Each row was made from one small tree. The marks that hang from a mark follow it in brackets, in the order of their numbers. Every link used is in the known rows. Write each row's tree.
In the rows, zero is written as 128.
Known rows
Q_811[Q_452 Q_858]: 105  89  103  168  147  99  107  126  112  119  156  131  119  140  133  155  147  102  139  128  113  161  149
Q_452[Q_212[Q_858] Q_444 Q_811]: 120  106  99  150  137  102  125  132  102  100  117  106  120  126  125  152  145  90  139  118  104  125  148
Q_811[Q_452[Q_212[Q_888] Q_444] Q_858]: 129  124  97  165  157  100  114  142  103  109  135  129  122  118  144  147  123  120  137  131  96  141  153
Q_304[Q_177[Q_858[Q_811[Q_452[Q_212 Q_444]]]]]: 130  95  109  151  131  119  132  145  82  107  121  94  129  138  131  157  132  128  145  128  95  147  157
Q_452[Q_444 Q_811[Q_858]]: 113  86  101  163  149  90  107  134  116  111  134  130  115  137  124  150  163  92  146  112  109  137  149
Q_811[Q_858]: 104  77  103  161  148  101  109  123  118  127  149  128  120  139  127  165  156  93  145  124  119  143  143
Q_508[Q_858[Q_811[Q_452[Q_212[Q_888] Q_444]]] Q_907]: 140  116  90  139  143  109  120  139  126  131  128  98  120  133  143  161  117  127  137  104  108  138  147
Q_508[Q_858[Q_811[Q_452[Q_212 Q_444]]] Q_907]: 137  104  90  146  137  108  126  129  112  128  125  89  114  144  141  164  135  121  128  101  109  144  153
Q_508[Q_907]: 95  94  93  142  147  100  122  123  131  132  150  101  124  150  127  177  145  103  142  105  126  129  147
Q_246[Q_444 Q_977]: 110  97  105  166  176  111  115  148  111  119  160  117  130  155  124  160  151  89  149  127  106  123  146
Q_304[Q_177]: 97  82  109  147  139  105  110  135  114  119  150  101  132  134  119  176  140  111  150  128  112  125  146
Q_858[Q_811[Q_452[Q_212 Q_444]]]: 127  116  110  157  140  118  112  132  97  109  127  99  130  132  133  163  127  120  135  113  90  145  159
Q_246[Q_977]: 100  89  106  160  166  114  118  137  111  118  154  107  129  149  127  160  145  87  148  124  111  137  140
Q_212[Q_858 Q_888[Q_811[Q_452]]]: 104  104  117  148  136  122  113  137  122  117  160  117  131  131  126  150  122  103  152  135  120  161  144
Q_177[Q_304 Q_858[Q_811[Q_452[Q_212[Q_888] Q_444]]]]: 129  110  113  140  162  124  139  152  88  115  122  120  140  139  135  151  124  120  162  125  97  155  159
Q_888[Q_212]: 97  76  113  157  147  114  113  130  110  114  150  106  128  134  120  179  153  100  137  125  109  125  151
Q_304[Q_177[Q_858[Q_811[Q_452[Q_444]]]]]: 118  85  118  151  133  112  122  145  92  111  135  97  133  146  123  160  140  123  158  118  105  156  153
Q_304[Q_177[Q_858]]: 101  68  110  147  143  109  133  140  107  121  144  109  129  147  117  168  149  104  160  133  118  131  145
Q_452[Q_212[Q_858 Q_888] Q_444]: 123  123  103  147  148  106  125  137  106  112  125  106  131  113  132  161  122  106  148  123  106  120  143
Q_508[Q_858[Q_811[Q_452[Q_444]]] Q_907[Q_756]]: 130  94  116  140  153  92  113  121  122  135  144  84  116  153  131  153  139  114  132  92  114  163  147
Q_858[Q_811[Q_452[Q_212[Q_888] Q_444]]]: 131  128  109  150  147  120  107  142  111  113  130  108  135  122  135  160  110  125  144  117  89  138  154
Q_452[Q_811]: 98  85  106  149  148  104  107  132  131  115  144  123  123  143  117  163  150  86  149  116  110  127  148
Q_858[Q_811[Q_452[Q_444]]]: 115  107  118  158  142  111  103  131  107  113  142  103  133  140  125  165  136  113  148  103  99  154  156
Q_811[Q_452[Q_212[Q_858] Q_444]]: 120  124  104  161  140  104  128  129  86  99  131  100  125  125  135  154  131  108  133  123  100  144  155
Q_177[Q_858[Q_811[Q_452[Q_444]]]]: 119  93  119  158  146  114  125  136  101  115  136  110  130  151  123  159  146  106  157  109  106  159  154

Write each row's tree
109  59  115  139  129  121  123  137  111  128  137  101  134  148  115  173  148  107  162  125  118  143  141 => Q_304[Q_177[Q_858[Q_811]]]
118  108  100  154  151  104  120  137  109  102  121  112  119  132  126  157  142  99  138  115  94  113  157 => Q_452[Q_212 Q_444 Q_811]
112  120  120  157  156  117  112  148  118  109  155  116  130  133  127  151  120  119  152  122  103  144  159 => Q_212[Q_888[Q_811[Q_452[Q_444]]]]
130  103  104  158  152  121  124  140  111  118  130  124  119  122  135  149  133  115  142  134  106  132  151 => Q_452[Q_212[Q_888[Q_811[Q_858]]] Q_444]
117  105  117  155  127  109  107  127  101  111  139  97  134  134  125  161  138  106  149  106  110  166  146 => Q_212[Q_858[Q_811[Q_452[Q_444]]]]
132  102  88  133  138  116  117  133  137  140  137  105  119  138  141  164  116  120  134  114  115  143  140 => Q_508[Q_858[Q_811[Q_452[Q_212[Q_888]]]] Q_907]
120  118  116  148  134  110  101  137  114  114  142  106  140  124  127  158  120  111  158  109  107  160  141 => Q_212[Q_858[Q_811[Q_452[Q_444]]] Q_888]
114  81  116  177  141  118  116  138  88  102  150  113  116  135  132  150  157  117  127  131  106  163  163 => Q_888[Q_212 Q_811[Q_452[Q_444] Q_858]]
110  92  111  160  147  118  106  140  126  123  163  138  122  134  133  145  131  109  147  139  117  164  148 => Q_212[Q_888[Q_811[Q_452 Q_858]]]
114  123  101  153  156  113  114  140  118  113  146  122  130  124  136  160  110  115  139  136  97  132  151 => Q_811[Q_452[Q_212[Q_888]]]
109  71  115  146  128  119  119  140  104  120  145  104  133  150  122  163  139  115  156  128  112  161  147 => Q_304[Q_177[Q_858[Q_811[Q_452]]]]
109  93  123  165  130  122  123  135  85  95  148  93  124  132  125  154  149  110  132  127  110  160  158 => Q_888[Q_212[Q_858] Q_811[Q_452[Q_444]]]
105  54  114  165  136  127  116  128  106  119  151  118  116  138  124  162  165  101  131  138  120  149  151 => Q_888[Q_212 Q_811[Q_858]]
126  98  114  147  155  123  145  141  76  111  119  111  134  150  133  154  141  113  153  121  99  162  166 => Q_177[Q_304 Q_858[Q_811[Q_452[Q_212 Q_444]]]]
106  65  118  146  117  126  107  120  106  119  139  93  133  130  118  178  154  95  141  120  119  150  136 => Q_888[Q_212[Q_858[Q_811]]]
130  114  108  140  134  120  115  133  111  118  119  100  137  114  129  165  122  108  151  116  105  132  138 => Q_452[Q_212[Q_858[Q_811] Q_888] Q_444]
104  92  117  142  138  124  116  132  129  124  152  115  131  129  120  159  130  94  158  131  127  142  138 => Q_212[Q_858 Q_888[Q_811]]
99  65  120  152  125  131  122  126  103  113  149  97  125  133  117  167  157  94  137  134  124  147  147 => Q_888[Q_212[Q_858] Q_811]
119  92  90  150  147  105  108  140  130  119  130  143  117  123  133  149  135  95  141  136  106  127  139 => Q_452[Q_212[Q_888] Q_811[Q_858]]
126  112  96  173  150  100  121  132  89  106  132  120  116  129  142  149  140  116  128  128  96  148  159 => Q_811[Q_452[Q_212 Q_444] Q_858]
117  84  113  141  149  129  142  136  88  120  128  118  133  153  131  157  140  106  151  131  107  166  159 => Q_177[Q_304 Q_858[Q_811[Q_452[Q_212]]]]
123  136  103  155  147  104  122  139  99  103  133  109  131  115  137  152  114  114  142  127  99  139  148 => Q_811[Q_452[Q_212[Q_858 Q_888] Q_444]]
128  102  109  147  127  118  121  122  96  115  116  91  130  125  127  168  140  102  142  113  106  138  145 => Q_452[Q_212[Q_858[Q_811]] Q_444]
115  80  91  157  142  105  114  128  117  116  127  133  111  134  131  151  152  89  132  132  108  132  146 => Q_452[Q_212 Q_811[Q_858]]
123  119  98  143  143  103  119  142  115  104  119  115  126  116  128  150  127  96  148  122  102  119  142 => Q_452[Q_212[Q_858 Q_888] Q_444 Q_811]
119  126  103  165  155  105  123  136  93  101  135  105  124  131  135  159  129  116  131  121  90  132  164 => Q_811[Q_452[Q_212 Q_444]]
100  78  120  159  124  129  119  131  96  104  157  100  124  134  123  157  147  102  130  137  118  165  152 => Q_888[Q_212[Q_858] Q_811[Q_452]]
